What can hang from each mark
J_259: J_313 J_512
J_912: J_750
J_310: J_926
J_313: J_118 J_259
J_416: J_373
J_919: J_313 J_750
J_750: J_455
J_592: J_313
J_373: J_416
J_263: J_338 J_512
J_512: J_259 J_416
J_118: J_310 J_313 J_750
J_486: J_118
J_455: J_750
J_926: J_310

Every row comes from one small tree of marks. The marks that hang from a mark follow it in brackets, in the order of their numbers. Every link used is in the known rows. Which tree was each row made from?
Known rows
J_486{J_118{J_313{J_259} J_750{J_455}}}: [  2  -7  -9  -9   1  -6 -18  -1  -4   8 -14  18 -16 -13 -13   0  31  11
   6 -47  -2   2  11  -4 -23   4  -8  16  -7  -1   7  15 -20 -16   7  11
   3 -21   0  -5  12   2   4  -3   2]
J_313{J_118{J_310{J_926} J_750{J_455}} J_259{J_512{J_416}}}: [  1  13  -9   2   2 -12  -6  19   2   4  -3  16 -17 -20  -3  -3  27   3
  10 -20   1   3  32  -8 -25  -8   3  30 -12  -1  -6  18   1 -14   3   2
   4 -16   1  -4  15   6  14  -4   1]
J_263{J_512}: [  7  11   5  -8  -4   8  -7   7   4   1  11   8 -12 -12  -7   3   5   2
   2   1 -10  -8   9  -2  -7  -2   5   1   1   3  -4  -5   6   2   0   7
  -3   2  -9  -5   4   4   1  -5  -6]
J_592{J_313{J_118{J_310{J_926} J_750{J_455}} J_259{J_512}}}: [  2  12 -10   1  -3 -15  -8  25   1   6  -7  10 -17 -18  -9  -2  43   6
   8 -24   7   2  25 -13 -26  -3  -4  24 -12  -5   3  15  -7 -18   3  -6
   3 -26  -5  -3   9   1   8   0   7]
J_263{J_338 J_512{J_259{J_313} J_416{J_373}}}: [  1  14   9 -13   0  18  -2   3   5  -5  22   7  -9 -16  -2   3 -22  -6
   6   0 -29 -17  19   1  -4  -4  15   7   0   5 -18   3  26  13  -1  11
   1  10  13  -9   6  14  -2  -7 -15]
J_512{J_259{J_313{J_118{J_750{J_455}}}} J_416{J_373}}: [  0   5   2  -9   7   4 -13   1   5   5  17  12  -8 -18   5   4 -12   9
  10 -27 -16  -7  16  10 -11  -3  10  15  -2   5 -11  23   7  -3   3  -3
   4  -7  18  -6   9  11   3  -3   0]
J_263{J_512{J_259 J_416}}: [  6  15   7 -10  -1   9  -6   9   1  -4  17  11 -12 -15   0  13  -9   0
   3   0 -18 -12   9  10  -4  -2   8  11   1   6 -11   6  15   6  -2   7
  -3   8  -2  -7   8  10  -4  -7 -14]
J_486{J_118{J_310{J_926} J_313{J_259}}}: [  3  -8 -11  -3   1 -16   2   9  -5  -9 -17   9 -17 -16  -2   4  29  -4
   5 -20  -1   1  13  -9 -25  -1  -2   9 -11  -3  10  11 -21  -7  -1   4
   2 -15  -7  -5  12   2  17  -5  -6]
J_263{J_512{J_259}}: [  7  12   5 -10  -2   9  -6   8   3  -2  14   7 -11 -13  -6  13  -2   0
   2   1 -15 -10   7   6  -5  -2   5   1   0   3  -8   0  11   3  -2   3
  -6   4  -7  -6   3   6  -3  -7  -9]
J_263{J_338 J_512{J_259 J_416{J_373}}}: [  3  18  10 -13  -3  15  -5  11   3  -8  21  14 -11 -17  -8  10 -16   0
   5   4 -21 -15  17   4  -2  -4   7  13   0   6 -15   7  32  10  -2  16
   2  11  12  -7   6  13  -3  -7 -13]
J_416{J_373}: [  3   6  11  -8   2  10  -7   5   6   0  16   9 -12 -12  -2   2  -4   3
   5   1  -5  -6   2   2  -5  -1   3  -1   0   4  -2   4   0   2  -2   1
   3   4   6  -2   1   7   6  -3  -5]
J_926{J_310}: [  7  -1   7  -3  -2   8   2  18   4  -2   5   1 -17 -17  -4   7   9   7
   7   4  -6  -5   4   6  -9   2   5  -1  -4   1  -2   0  -5  -1  -4   8
  -2  -2  -3  -3   6   5  10  -2  -5]
J_263{J_338 J_512{J_259{J_313{J_118}} J_416{J_373}}}: [  1  15   3 -14  -1  14  -4  -3   7  -6  22  11  -7 -17  -2   4 -23  -5
   6  -1 -24 -18  27   0  -6  -5  12   9   3   6 -14   7  32  10   0  10
   2  10  13  -9   8  15  -1  -6 -11]
J_919{J_313{J_118} J_750{J_455}}: [  6  15   6  -6  -9  -5 -28   9   5  15   9  18  -8 -10 -13   3  26  15
   3 -20   3 -14   8   1 -16   4   1  21   3  -4   0  21  -5  -2   1   8
   2  -1  -6   5   6  -8 -10   6  16]
J_118{J_310 J_750}: [  7   3  -2   1   3  -7  -7   9  -2   4   2   3  -8 -16  -1   4  16   4
   3 -11  -5   1   3  -2 -15  -8   3   1  -4   1   0   3  -9  -5   2  -7
  -3 -15  -3  -5   9   6  12  -4  -3]
J_259{J_313{J_118{J_310{J_926} J_750}} J_512}: [  4   3 -10   4   6  -8   6   5   1   4   1   1 -11 -18   2  -7  15  -5
  10  -4  -6  -2  18 -10 -21  -9  11   4  -6  -4  -5   2   3  -7   3  -8
  -3 -16  -2  -8  11   8  22  -5  -2]
J_592{J_313{J_118{J_310 J_750{J_455}}}}: [  9   9  -9  -1  -2 -18 -15  18  -1   8  -1   4  -8 -18  -3   5  31  17
   3 -29   0   0  11  -2 -20  -4  -2  13  -6  -1   9  14 -10 -14   4  -9
   0 -25  -5  -3   8   0   5   1  12]
J_512{J_259{J_313{J_118}} J_416}: [  3   7   4 -10   4   5  -6  -7   3  -2  17   7  -9 -12   9  10 -20  -4
   4  -7 -16 -12  12  11  -8  -2  11   2   3   4  -8  10   3   3  -2  -4
  -3   5   4  -7  10  11   1  -3 -13]
J_259{J_313{J_118{J_750}} J_512{J_416}}: [  1   9   0  -3   6   8  -5  -8   2  11  13  10 -13 -12   3  -7  -4  -2
   8 -13 -10  -6  14  -1 -15  -4   9   8   2   2  -9   3  11  -4   6   0
  -1  -5   6  -7  16  13   8  -5  -9]
J_592{J_313{J_118{J_310 J_750} J_259{J_512{J_416}}}}: [  0  17  -5  -2  -1  -8 -10  10  -2   6   4  11 -15 -14   1   1  24  -1
   3 -21   3  -1  17  -6 -23  -5  -3  21  -4  -1   2  14   1 -11   3  -7
   3 -16   1  -3  17  11   5  -2  -8]
J_313{J_259{J_512{J_416{J_373}}}}: [ -5  17  14  -8   2  17  -8   4   7   3  19  15 -18 -10  -1  -3  -5  -6
   5  -1  -3  -4  13  -3 -10  -2   3  15  -2   5 -12   9   9   1   0   5
   7  10  12  -2   8  13   5  -6 -16]
J_919{J_313{J_118{J_310} J_259}}: [  3   7  -2  -5  -5 -10 -15   7   4   1   2  13 -10 -11  -2   8  20  -4
  -2 -14   4  -4  11  -8 -21  -5   1  11  -2  -1   3  14 -13  -5  -1  -7
   3  -5  -6   3  10   2   0   1  -4]
J_259{J_313{J_118{J_310{J_926} J_750{J_455}}} J_512}: [  5   6 -11   5   4 -11   0  11   3   8  -1   1 -12 -19  -2  -9  22   3
  10 -14  -7   0  24 -10 -22  -9  11  13  -9  -4  -6   7   0 -11   5  -6
  -2 -19  -2  -7   9   2  19  -4   8]
J_486{J_118{J_310 J_313{J_259{J_512}} J_750{J_455}}}: [  0   3 -13   0   4 -12 -12   4  -6   7 -13   7 -16 -15 -10  -5  41   6
   5 -40  -2   6  15  -9 -30  -5  -5  22 -10  -3   2  14 -11 -18   8   2
   1 -22   0  -6  14   2  12  -6   1]
J_373{J_416}: [  6   6  12  -4   1  10  -7   7   1   3  16   9 -11 -11  -5   6  -5   4
   4   1  -6  -6   1   4  -5  -2   4   7   2   3  -1   4  -3   2  -1   4
   2   2   6  -2   6   7   6  -3  -9]
J_912{J_750}: [  6  11   7  -4  -4   8 -10   2   2   3  10  12 -10  -8  -9   3   3   8
   1  -8  -6  -5   3   2  -9  -2   3  -3   4   2   0  12 -10   0   2   4
  -1   0  -5  -1   7  -3   3  -1   1]
J_512{J_259}: [  5   8   9  -8   1   6  -7   6   2  -2  14   5 -11 -12  -4  16  -4   1
   2   0  -9  -7  -1  11  -4   0   3  -3   0   2  -6   5  -2   0  -4  -3
  -5   4  -1  -4   3   6   0  -4 -11]
J_455{J_750}: [  7  13   9  -5  -1   5 -17   2   1   8  14   8 -12 -10 -10   1   7   8
   4  -8  -4  -7   0   1 -10   0  -2   1   3   1   1   2  -3  -4  -1   5
  -2  -1  -5  -1   5  -2   2  -3   5]
J_486{J_118}: [  5  -2   2  -5  -1   4  -6   4  -3   1   2   2 -14 -11  -4   4   6   5
   2  -9  -2  -8   5   4 -10   1   0   0   0   1   0   4  -8   0   1  13
  -2  -2  -1  -5   8   4  10  -3  -4]

Write each row's tree
[  1  11  -2  -7   3   2 -17  -1   2  12  -1  19 -18 -11 -17  -4  30   6
   8 -33  -5   5   9  -8 -22   0  -5  16  -7  -2   0   7  -7 -18   5   1
   2 -14  -2  -4   8   3   0  -5  -1] | J_118{J_313{J_259{J_512}} J_750{J_455}}
[  2  10 -11   2   1 -12  -7  17   4   6  -6  12 -16 -19  -9  -4  34   3
   9 -18   4   5  30 -13 -25  -8  -1  21 -12  -3  -3  13  -3 -17   3  -3
   3 -19  -3  -4  10   3  15  -3   5] | J_313{J_118{J_310{J_926} J_750{J_455}} J_259{J_512}}
[  1  12  -1  -3   5   4 -11  -3   4  14  11   9 -12 -13  -1 -10   3   7
   8 -21 -11  -5  21  -1 -16  -4   9  16  -1   1 -11   8   7  -8   8   2
   0  -8   6  -7  14   8   6  -4   0] | J_259{J_313{J_118{J_750{J_455}}} J_512{J_416}}
[ -1   2   3 -10   8   7  -7  -5   3   2  19  13  -8 -15  10   5 -19   1
   9 -17 -15  -9  10  10 -11  -3  10   7   1   5  -9  17  10   2   2  -6
   3  -4  17  -7  11  16   5  -4  -9] | J_512{J_259{J_313{J_118{J_750}}} J_416{J_373}}
[  2   4  -9   0   5 -11   1   8  -2   0  -9  14 -18 -17  -7  -1  35  -7
  10 -18  -4   7  10 -13 -27  -4  -1  13 -11  -4   3   5  -7 -14   1  -8
   0 -19  -4  -6  12   7  14  -7  -7] | J_118{J_310{J_926} J_313{J_259{J_512}} J_750}
[  9   3 -11   2   0 -19  -6  21   1   2  -6   9 -11 -22  -4   3  27  12
   8 -17  -1   1  20  -4 -20  -7   3  14 -10  -2   3  14  -7 -12   1  -2
   1 -22  -5  -4   9   0  16  -2  12] | J_313{J_118{J_310{J_926} J_750{J_455}}}
[  6   0 -11  -1   5 -15  -2  14   1   1  -2   1  -7 -21   2   6  13   4
  10 -20 -13  -2  20   1 -19  -7  11   9 -10  -3  -5  15  -8  -9   0 -12
  -3 -19  -1  -7   8   3  14  -3   6] | J_512{J_259{J_313{J_118{J_310{J_926} J_750{J_455}}}}}
[  0  10  -8   1   2  -9   0  13   1   0  -2  17 -17 -18   1  -1  20  -6
   9 -10   2   1  26  -8 -23  -8   2  23  -9  -1  -5  13   4 -10   2  -1
   4 -14   1  -5  17  11  16  -5  -9] | J_313{J_118{J_310{J_926} J_750} J_259{J_512{J_416}}}
[  4  15   6 -11  -2  15  -3   1   2  -4  16   5  -9 -15  -4   6 -16  -7
   4   0 -29 -17  18   2  -5  -3  14   5   1   2 -17  -2  19  10  -1  12
  -5   8   3 -10   9  12  -4  -7 -16] | J_263{J_338 J_512{J_259{J_313} J_416}}
[ -1   6  -5   3   9  -5   8   8   2   1  10   7 -13 -20  11 -10   1  -6
  11  -5  -8  -4  21  -7 -19  -9  14  15  -6   1  -9  12  14  -1   3  -5
   5 -10  13  -8  13  14  23  -6  -4] | J_259{J_313{J_118{J_310{J_926} J_750}} J_512{J_416{J_373}}}
[  4  10  -8   2   5  -7  -8   1   2  12   5  -2  -8 -16  -2 -10  18   5
   6 -19  -8   1  20  -7 -21 -12   9   9  -4  -2  -7   6   1 -11   7  -9
  -3 -16   0  -7  10   4  13  -3   6] | J_259{J_313{J_118{J_310 J_750{J_455}}} J_512}
[  3   3  -3  -9   2  -2 -20   0   2   9  -5  21 -14 -12 -13   2  28   8
   7 -39  -6   4   7  -6 -22   2  -6  11  -7  -1   6  10 -18 -17   4  -1
   3 -19  -3  -3   8   1  -1  -3   0] | J_118{J_313{J_259} J_750{J_455}}
[  3   0  -3  -9   5   4  -9  -9   3   5  10   7  -6 -13   0   9  -6   0
   7 -16 -14  -7   8   7 -12  -2   5  -5   1   0  -5   6  -1  -4   2 -10
  -4 -10   2  -7   9  10   4  -3  -6] | J_512{J_259{J_313{J_118{J_750}}}}
[  5   4  -3  -2   4 -10   6   9   0 -10   7   2  -9 -19  14  10  -8  -7
   7  -1 -16  -8  18   5 -14  -7  16   8  -5   0  -6  14   0   3  -4  -9
  -2  -2   1  -7  12   9  13  -4  -9] | J_512{J_259{J_313{J_118{J_310{J_926}}}} J_416}
[  4   3  -3  -8   3   1 -14  -2   4   8   8   6  -6 -15  -3   6   2   9
   7 -26 -14  -5  13   7 -14  -2   6   3  -2   0  -6  12  -4  -8   4  -7
  -3 -12   3  -7   7   5   2  -3   3] | J_512{J_259{J_313{J_118{J_750{J_455}}}}}
[  6  15  12  -4  -8   0 -27  14   3  16  10  14 -10  -9 -14   2  27  14
   3 -18  -2 -12   0   2 -13   5   4  19   1  -5  -3  17 -10   1   0   8
   2   0  -5   5   4  -9 -11   3  13] | J_919{J_313 J_750{J_455}}
[  2  15   6  -8 -11  -3 -34   6   8  15   5  23 -10  -8 -16   2  31  11
   2 -27   6 -11  17  -5 -20   4  -3  23   1  -5   1  23 -12  -4   1   5
   6  -2  -5   7   7  -7 -13   5  12] | J_919{J_313{J_118 J_259} J_750{J_455}}
[  0  21   2  -1  -7  -5 -22   4   4  11   7  13 -10  -9  -8  -1  32  -4
   0 -10   7  -8  14 -11 -24  -4   0  21   2  -5  -3  17  -1  -2   1  -4
   4   0  -5   4  11   0  -2   2   3] | J_919{J_313{J_118{J_310} J_259{J_512}} J_750}
[  1  12   3  -8   2   7  -9  -7   3   3   5  16 -19  -7 -11   0  16  -6
   4 -12  -5   1   5  -8 -17   1  -3   5  -2  -1   1   0  -4  -9   0  -1
   0   0  -4  -3   8   6   1  -6 -12] | J_118{J_313{J_259{J_512}}}
[  5  -4 -10  -2   4 -15  -2  10  -2  -3 -13  17 -15 -18  -3   4  33  -3
   8 -24  -4   6   8 -11 -26  -3  -1   9 -11  -3   9   8 -19 -12  -1  -8
   2 -23  -6  -4  10   4  13  -5  -6] | J_118{J_310{J_926} J_313{J_259} J_750}
[  2   6  -3  -3   5   8  -6 -11   5  12  10   6 -11 -11  -3  -8   4  -1
   7 -11  -7  -5  11  -5 -15  -4   6  -1   2  -1  -7  -3   6  -7   6  -4
  -4  -8   1  -8  10  10  10  -4  -5] | J_259{J_313{J_118{J_750}} J_512}
[ -2  13   9  -6   6  13  -2  -8   7   4  23   8 -14 -11   7  -9 -17  -4
   6   0  -9 -10  16  -1  -9  -4  12   8   3   5 -10   7  17   3   2   2
   4  10  13  -5  10  13   9  -4  -9] | J_259{J_313{J_118} J_512{J_416{J_373}}}
[ -4  14   9 -11   5  10  -8  -4   4   1  14  22 -20 -10  -2  -3   2  -6
   6 -12  -6  -2   8  -4 -15   0   0  16  -2   4  -4  11   7  -4   0   3
   8   5  11  -3   9  12   2  -6 -16] | J_118{J_313{J_259{J_512{J_416{J_373}}}}}
[  6  -4 -10  -1   6 -12   4   7   0  -3   1   1  -7 -21   6   9   6  -4
   9 -11 -12  -3  13   1 -18  -7  11   1  -7  -3  -4  10  -4  -4  -1 -14
  -4 -17  -1  -8  10   8  16  -4  -4] | J_512{J_259{J_313{J_118{J_310{J_926} J_750}}}}
[  3   7  -2  -7   5   0 -13   0   2   7  11  10  -7 -15   2   7  -6   8
   8 -27 -17  -6  16  11 -13  -2   9  12  -2   1  -9  17   1  -6   3  -3
  -1  -9   7  -7  12   8   1  -3  -2] | J_512{J_259{J_313{J_118{J_750{J_455}}}} J_416}
[  0  11  -8  -1   2  -5 -10   1   3   6   1  10 -12 -13  -5  -2  22  -3
   3 -14   3   3  19 -11 -23 -10  -2  10  -5   0  -2   7   1 -12   5  -8
   1 -14  -1  -4  12   9  12  -4  -6] | J_313{J_118{J_310 J_750} J_259{J_512}}
[  9   5  -8  -1   5 -16 -12   7  -3   4  -4   9 -10 -18  -6   3  30  12
   6 -32 -10   6   2  -2 -22  -6   1  11  -8   0   8  10 -13 -14   3  -8
  -1 -23  -4  -5   9  -1   8  -4   7] | J_118{J_310 J_313 J_750{J_455}}
[ -1  11   1  -3   6  -5   4  12   1  -8   4  17 -21 -17   4  -3  14 -11
   8  -7  -6   2  14 -10 -22  -4   6  22 -10   2  -2  14   4  -3  -4  -2
   8  -2   8  -3  11   9  14  -7 -12] | J_118{J_310{J_926} J_313{J_259{J_512{J_416{J_373}}}}}
[  1  14   6  -8   3   7  -9  -5   2   1   8  20 -20  -8  -5   0   9  -7
   5 -14  -7  -1   8  -4 -18   1   0  14  -2   2  -2   6   0  -6   0   3
   2   3   1  -4  13   9   0  -6 -17] | J_118{J_313{J_259{J_512{J_416}}}}
[  2   5  -7  -2  -4 -15 -22  13   3  10  -3  17  -9 -14  -8   4  34   8
   2 -34   3   1  16  -8 -26  -5  -1  21  -7  -3   2  20 -16 -15   3  -6
   5 -20  -4   3  11   0  -1   0   8] | J_919{J_313{J_118{J_310 J_750{J_455}} J_259}}
[  1  16  -3  -2   0  -2  -9   2   5   1   5   7 -13 -11  -4   0  15  -7
   1  -2   3   2  21 -10 -19 -11   0   7  -3   0  -2   5   1  -7   0  -6
   0  -2  -4  -3   9   7  10  -3  -8] | J_313{J_118{J_310} J_259{J_512}}
[  5  -1  -9   0   5  -7  -6  -4   1   5   3   0  -5 -16   5  -1   8  -1
   4 -17  -9  -2  12  -5 -19  -9   9  -4  -2   0   1   4  -8  -5   4 -13
  -2 -16  -1  -7  11   7  14  -2  -1] | J_259{J_313{J_118{J_310 J_750}}}
[  6   2  -9   1   4 -11 -12   2   2   9   1   0  -5 -17   1  -4  15   8
   5 -27 -10   1  18  -5 -20 -10  10   5  -5   0   0   8 -11  -9   6 -10
  -1 -20  -1  -6  10   2  12  -1   7] | J_259{J_313{J_118{J_310 J_750{J_455}}}}
[ -3  16  -3  -3   5  -4 -15  11   4   6   8  15 -13 -18   0  -7  16   6
   6 -25   1   3  28  -7 -22 -11   3  29  -8   4  -8  22   8 -12   5  -2
  10 -11  14  -3  13  10  11  -3   0] | J_313{J_118{J_310 J_750{J_455}} J_259{J_512{J_416{J_373}}}}
